Known rows, with every step that occurs
bavu-dagit-nebuzon: [ -5.6  -2.6 -15.0   8.6   1.1 -10.2   0.4   8.9  -2.5   9.2  -9.1  -9.4
  15.2 -10.4   9.6   8.8   9.9  28.1   4.9   1.2]
vopa-bavu-tomom-zatupur-dagit-nebuzon: [12.8  3.7  4.4 11.3  1.8 -1.8  4.9 10.2 -1.1  2.6 -9.2  5.7  5.1 -7.0
  6.9 -4.8  8.8 19.5 -0.8  8.0]
tomom-zatupur-dagit-nebuzon-vopa: [  4.3  -0.8   2.9  -1.3  25.1 -12.5  -0.4  -1.1 -10.3   4.8   4.7  15.4
  -6.8   1.9 -10.1  -8.1 -26.3   3.7  -1.1  -2.6]
zatupur-dagit-nebuzon-tomom: [-21.0  10.5   9.3   0.8   1.2  -5.4  -2.4  -1.3  -3.7 -14.8  -6.0 -13.2
  15.7 -18.0  -3.7  13.9   1.9  19.0   0.2   9.7]
dagit-nebuzon-tomom: [-37.3  11.2   1.3   1.5  -9.4  10.9  -4.5  -4.9  -3.4 -16.5  -0.7 -22.6
   7.7 -24.2  -9.5  18.7   1.5  13.0  -1.2   5.5]
nebuzon-dagit: [-21.1 -20.8   0.2  -2.3  23.6 -15.4 -10.6  -4.2 -14.9  14.8   0.6 -11.4
  -9.9   1.4   2.0  13.7  -3.8 -15.1  -0.9  -3.7]
fulek-tomom-zatupur: [ -9.6  11.6   0.4  -1.5  -2.1  21.7 -18.7  -7.4   3.1  38.8  -2.4  -5.6
 -26.8   4.5  -7.2  21.8   4.0 -64.3   1.1  13.5]
zatupur-vopa-bavu-dagit-nebuzon-tomom-fulek: [ -8.1  -0.9  17.0   2.5 -26.2   2.4  11.0  -0.6  12.9 -11.3   4.4  -4.1
  -4.6   7.7   5.1  -0.3   9.2  21.1   7.3   0.6]
dagit-nebuzon: [-18.8   0.0  -9.8   1.3   3.0 -10.3  -1.8   4.1 -10.1  -3.9 -12.4 -26.0
  12.1 -16.7  -1.4   6.6   6.0  10.2   1.5   2.1]
tomom-fulek: [-19.9 -11.8   4.4  -4.4   0.6 -10.0  -8.2   1.8  -3.6  26.7   0.7 -37.5
 -25.8   8.4   3.2  10.8  22.7 -46.0   0.6  -0.2]
dagit-nebuzon-vopa-bavu: [  2.2  -6.5  -7.2  -8.4   0.2  -6.4   9.0  -3.4  -7.0 -38.0   4.5  -3.4
  12.8  -1.2 -10.2 -16.1 -26.5  15.3  -0.1 -12.0]
dagit-nebuzon-tomom-zatupur: [-33.0  15.5   1.9   5.7  -2.2  23.7 -11.3  -5.2  -3.8   8.1   2.9  -6.5
 -15.4 -10.9 -13.1  15.1  -3.2  -4.2  -3.7   8.6]
fulek-tomom-zatupur-vopa-bavu-dagit: [ 24.8  11.8  -0.8  -5.4 -11.7  11.0  -5.3  -5.8  15.6  22.6  -2.5  24.8
  -4.2  28.6  10.2  -2.6  -2.8 -27.6   6.7   3.8]
tomom-zatupur-dagit-nebuzon-vopa-bavu: [ 17.5  -3.1   1.5  -5.0  13.4 -10.9   6.7  -0.6  -7.0 -20.0   3.2  17.0
   3.5  12.5  -8.3 -22.5 -28.8  10.8  -0.4  -6.5]
fulek-tomom-zatupur-dagit-nebuzon: [  5.0   7.1   8.8   6.9   5.8  -6.0  -2.5   3.9  -2.0  16.8 -16.4   1.8
   0.0  -6.3  -1.2  10.9   4.6  -6.1   6.4  18.2]
tomom-zatupur-vopa-bavu-dagit-nebuzon: [ 14.7   5.5  -7.8   3.6  -3.9  -3.7   4.8   4.1   2.8   3.1  -8.1  18.4
   9.8  15.2   9.1 -15.1  -5.2  27.9   5.3  -1.9]
fulek-tomom-rakin: [-16.2 -18.1   4.3  -5.1   7.0   5.5  -8.1  -5.8  -2.9  15.4   1.0 -22.8
 -26.0  -9.6 -15.5  20.5  38.2 -52.9  -6.7   3.6]
vopa-bavu-dagit: [  9.9  -2.6 -16.9  -4.2  -2.4  -6.5  -4.3   2.6   2.5   4.7  -2.0  -4.5
  13.5  16.3  14.3  -2.4   5.6  -4.7   1.6  -6.6]
vopa-bavu-tomom-rakin: [ -8.8 -22.6  -1.3   0.1   3.1  10.4   0.9   1.3  -2.1   1.0  10.3 -18.1
 -21.0 -11.7  -5.7   2.2  43.0 -23.4 -15.4  -8.8]
zatupur-dagit-nebuzon-vopa-bavu-tomom-fulek: [ 12.8 -17.2  19.6   6.9 -11.1  -5.3  17.8   6.9   7.1  -8.1   9.4  -3.2
 -13.8  -4.8   4.5  -5.8   8.1   9.3   1.2  -2.1]

Rows
[ 19.7   8.8   0.4   5.8 -17.9   7.6   6.8   0.6  11.8   3.8 -10.2  22.2
   7.1   9.4   5.9  -3.3  -3.8  16.4  10.7   7.7]
fulek-tomom-zatupur-vopa-bavu-dagit-nebuzon
[ 15.8  -7.3  -0.3  -9.2   9.5 -21.2  11.1  -0.5  -7.3 -36.3  -0.4   4.6
  19.8   4.4  -5.7 -20.7 -25.4  20.6   1.3  -8.7]
zatupur-dagit-nebuzon-vopa-bavu
[ -7.5  14.2   3.0  -0.9 -19.8   7.0   4.9  -4.7   9.3 -24.1  -0.2   7.7
  20.8  -2.5   2.4  -0.2  -6.1  36.9   3.9   0.1]
zatupur-vopa-bavu-dagit-nebuzon-tomom
[  5.2   7.4  -4.0 -20.5  -1.4 -12.2  -5.2  -6.5  -0.8 -10.9  -5.8  -9.4
  12.4  20.7   4.5 -16.5  -7.8 -28.1   0.0  -8.0]
zatupur-vopa-bavu
[ 20.2   3.6   7.0  -2.0  13.4   5.4  -4.0  -1.3   2.5  17.0  11.9  22.6
 -15.8  11.3   0.9  -7.8 -10.7 -26.1  -7.0  -1.6]
nebuzon-vopa-bavu-tomom-zatupur-dagit
[ 19.4   8.2  -9.4  -7.6   1.3  -0.9  -7.6  -2.5   6.7  22.9  -0.1  20.1
  -0.9  34.0  12.9 -13.7  -5.3 -16.3   1.5  -5.8]
tomom-zatupur-vopa-bavu-dagit
[  1.7   5.4   4.7  13.6   8.5  -2.3  -1.2   9.7  -3.0  22.5  -8.8   2.4
  -3.3 -14.6   6.0   6.7  12.8   9.6  -1.7  11.3]
bavu-tomom-zatupur-dagit-nebuzon
[  3.0  -3.6  -2.0   2.9 -13.7  14.7  11.1  -0.3   3.8 -24.3  11.5   1.6
   3.2 -19.4  -2.8  -3.0  -9.1  14.2  -3.8  -7.3]
dagit-nebuzon-vopa-bavu-tomom
[-25.0   9.0  -3.0   8.4 -10.9  11.6  -2.9  -0.7   3.4  -4.7   0.8  -7.3
  11.2 -19.5   0.0  19.8   5.4  29.6   1.6   5.2]
bavu-dagit-nebuzon-tomom
[ -1.1  -5.1 -11.1   1.6   8.2  -6.1   4.3  -0.1  -2.8  -0.7   9.1   9.2
   5.1  -6.8  -3.0  -0.3 -19.4  22.6   2.1  -9.4]
bavu-dagit-nebuzon-vopa
[ 12.4  14.8   6.1 -14.3 -11.1  10.8  -7.8 -10.2   7.6   6.5  -4.6   9.1
  -8.0  24.7  -2.6  -7.0  -9.5 -49.5   3.2   4.0]
fulek-tomom-zatupur-vopa-bavu
[ -1.5  -0.8  -1.0   0.6  15.4 -29.5   0.3   8.1 -10.5  -1.2 -18.3 -16.4
  21.5 -10.0   5.3   1.3   5.8  16.9   2.9   5.6]
zatupur-dagit-nebuzon
[ 15.4  -5.8 -14.3  -8.2   3.4  -3.0  -0.3  -2.9   2.8  -3.6  12.6  11.7
   6.4  18.1   4.1  -9.8 -18.1  -3.8   0.1 -14.5]
nebuzon-vopa-bavu-dagit
[-18.5 -19.4   1.0   6.0  -2.6   8.0   7.6  -0.2  -1.5 -24.1   8.1  -6.5
  -3.7 -11.8 -12.0   3.1  30.4  31.9  -8.1  -5.6]
vopa-bavu-dagit-nebuzon-tomom-rakin
[  2.1   3.2  -1.3   8.4  -6.1  26.9   3.4  -0.2   2.2   0.9  13.8  15.7
 -18.9  -7.9  -7.3  -4.8 -12.5   0.6  -5.9  -3.5]
dagit-nebuzon-vopa-bavu-tomom-zatupur
[ 16.2   5.7   4.3   1.5   8.9   2.7  -7.9   4.1   2.0  25.0  -1.4   7.8
  -9.8   8.9   9.4  -1.7  10.0 -27.6  -5.2   6.0]
vopa-bavu-tomom-zatupur-dagit
[ 17.0  -3.8   5.1   2.6  -3.0  -0.2  12.7   3.1   3.3 -21.5   7.2   9.5
  11.2 -14.7   1.3  -7.2  -7.8  19.2  -2.7  -4.1]
zatupur-dagit-nebuzon-vopa-bavu-tomom
